In the rows, zero is written as 128.
Known rows, with every step that occurs
T-G-A-P: [116 147 175  58 177  92  88 149  87 100 161 154 106 148 161 100 152 152
 115 114]
T-G: [116 160 177  75 148 120  71 125 107 107 133 154 102 117 158 142 161 122
 116 109]
L-G-Y-P: [ 95 147 126  83 151  87 160 144 102 138 107 142 130 199 174 117 154  99
 158  69]
G-A: [109 158 150  87 143 123 139 141  91 148 172 133 126 155 147 135 168 119
 124 100]
G-A-P: [109 140 161  65 186  98 106 152  85 111 166 145 110 160 155  91 149 150
 125 113]
Y-P-T: [ 99 139 145 145 153 138 165 118  90 145 141 159 124 201 185  96 134  92
 144  90]
T-G-Y-P: [107 156 140  68 143  85 141 136 105 128 121 147 118 186 176 115 160  93
 153  86]
G-T-P: [ 97 116 151  71 145 125 112 142 108 115 169 138 111 174 125 115 198 151
 158  99]
T-G-P: [ 98 173 165  58 159 111  81 136 109 123 148 159 111 135 136 165 166 128
 140 126]
Y-P-T-G: [114 156 173 114 139 124 111 116  97 119 133 172 112 158 185 123 146 104
 121  96]
G-T-P-A: [103 114 155  85 146 130 152 161  99 120 184 157 103 180 148  98 170 127
 161 112]
A-P-T-G-L: [114 171 200 102 152 113  58 154 111 126 127 171 116 172 175 108 161 146
 143 131]
P-A-G: [113 151 156  79 165 122 122 151  89 127 162 163  83 149 154  82 154 125
 133 149]
L-G-P: [ 82 157 145  81 168 115 109 148 107 138 128 151 129 156 132 167 157 137
 146 105]
L-G-T: [102 137 140 111 150 106 119 118 112 131 118 146 141 162 140 140 160 153
 159  96]
A-P-G-Y: [101 183 149  41 159  91  82 138 120  97 190 151 116 193 152  89 134 128
 150 145]
T-P: [ 91 119 159  64 156 139 104 158 100 115 166 133  96 162 133 115 192 136
 138  93]
P-G: [106 178 156  95 142 137  96 133 104 110 193 161 109 146 156 115 143 115
 143 138]
G-T: [109 142 141  99 151 110 117 109 113 129 144 141 129 158 135 124 165 141
 166 117]
P-G-L: [109 188 180 101 138 125  73 164 113 133 161 162 119 170 159 113 167 136
 165 146]

Rows
[110 142 147  83 145 102 172 157  97 128 151 164 108 188 183  98 143  85
 158 102]
T-G-Y-P-A
[ 94 171 147  58 173 112  96 142 100 136 158 155 102 149 125 133 167 139
 146 148]
A-G-P
[100 113 155  91 144 127 151 167  99 119 171 159 109 182 150 106 167 132
 158 102]
L-G-T-P-A
[105 153 164  77 154 120 130 158 101 124 170 172 103 154 156 134 147 110
 148 131]
T-G-P-A
[115 165 174  95 152 108 112 179  98 149 131 167 103 181 167  85 175 134
 165 141]
Y-P-A-G-L
[ 99 159 162  78 134 143  93 153 102 100 211 161 100 160 146 110 169 127
 143 127]
T-P-G
[100 137 163 119 186 131 110 120  94 117 159 161 113 189 172  77 119 131
 129 120]
A-P-T
[114 175 147 100 121 118 159 147  85 140 198 156 128 170 165 122 162 105
 137 106]
Y-P-G-A
[107 168 159  80 121 131 130 156  91 129 222 152 120 168 145 122 177 126
 129 114]
T-P-G-A
[ 93 165 154 113 163 137 117 120  98 143 170 169 116 188 152 111 138 123
 138 140]
A-G-P-T
[115 175 194  86 142 113  56 159 115 131 117 158 114 150 162 131 179 140
 147 124]
T-G-L
[119 169 170  77 130 115 113 136  94 134 166 149 121 138 155 146 171 123
 111 100]
T-G-A
[ 89 158 153 121 162 143 125 117 103 144 167 161 127 190 154 125 134 115
 143 124]
G-P-T
[114 158 150  94 152 101  98 120 109 101 183 166 124 166 143  99 149 154
 168 144]
A-P-G-T
[105 136 160  74 184  95 107 158  85 111 148 149 118 162 159 101 146 159
 119  99]
L-G-A-P
[111 175 177  85 157 114  72 165 106 146 127 154 106 164 151  98 181 151
 153 148]
A-G-L
[ 93 142 150  92 162 123 149 166  99 136 156 165 115 168 154 134 141 116
 153 115]
L-G-P-A
[104 157 128  69 153  85 152 141  99 137 128 144 111 196 169  92 162 100
 158 101]
A-G-Y-P
[115 154 186  96 161 119  73 119 100  98 145 173 104 150 176 109 136 131
 111 118]
A-P-T-G
[111 180 184  91 157 112  63 172 109 118 162 167 114 175 163  93 160 150
 163 151]
A-P-G-L
[111 160 182  81 151 118  90 186 102 140 148 164  97 179 154  86 186 149
 159 148]
T-P-A-G-L
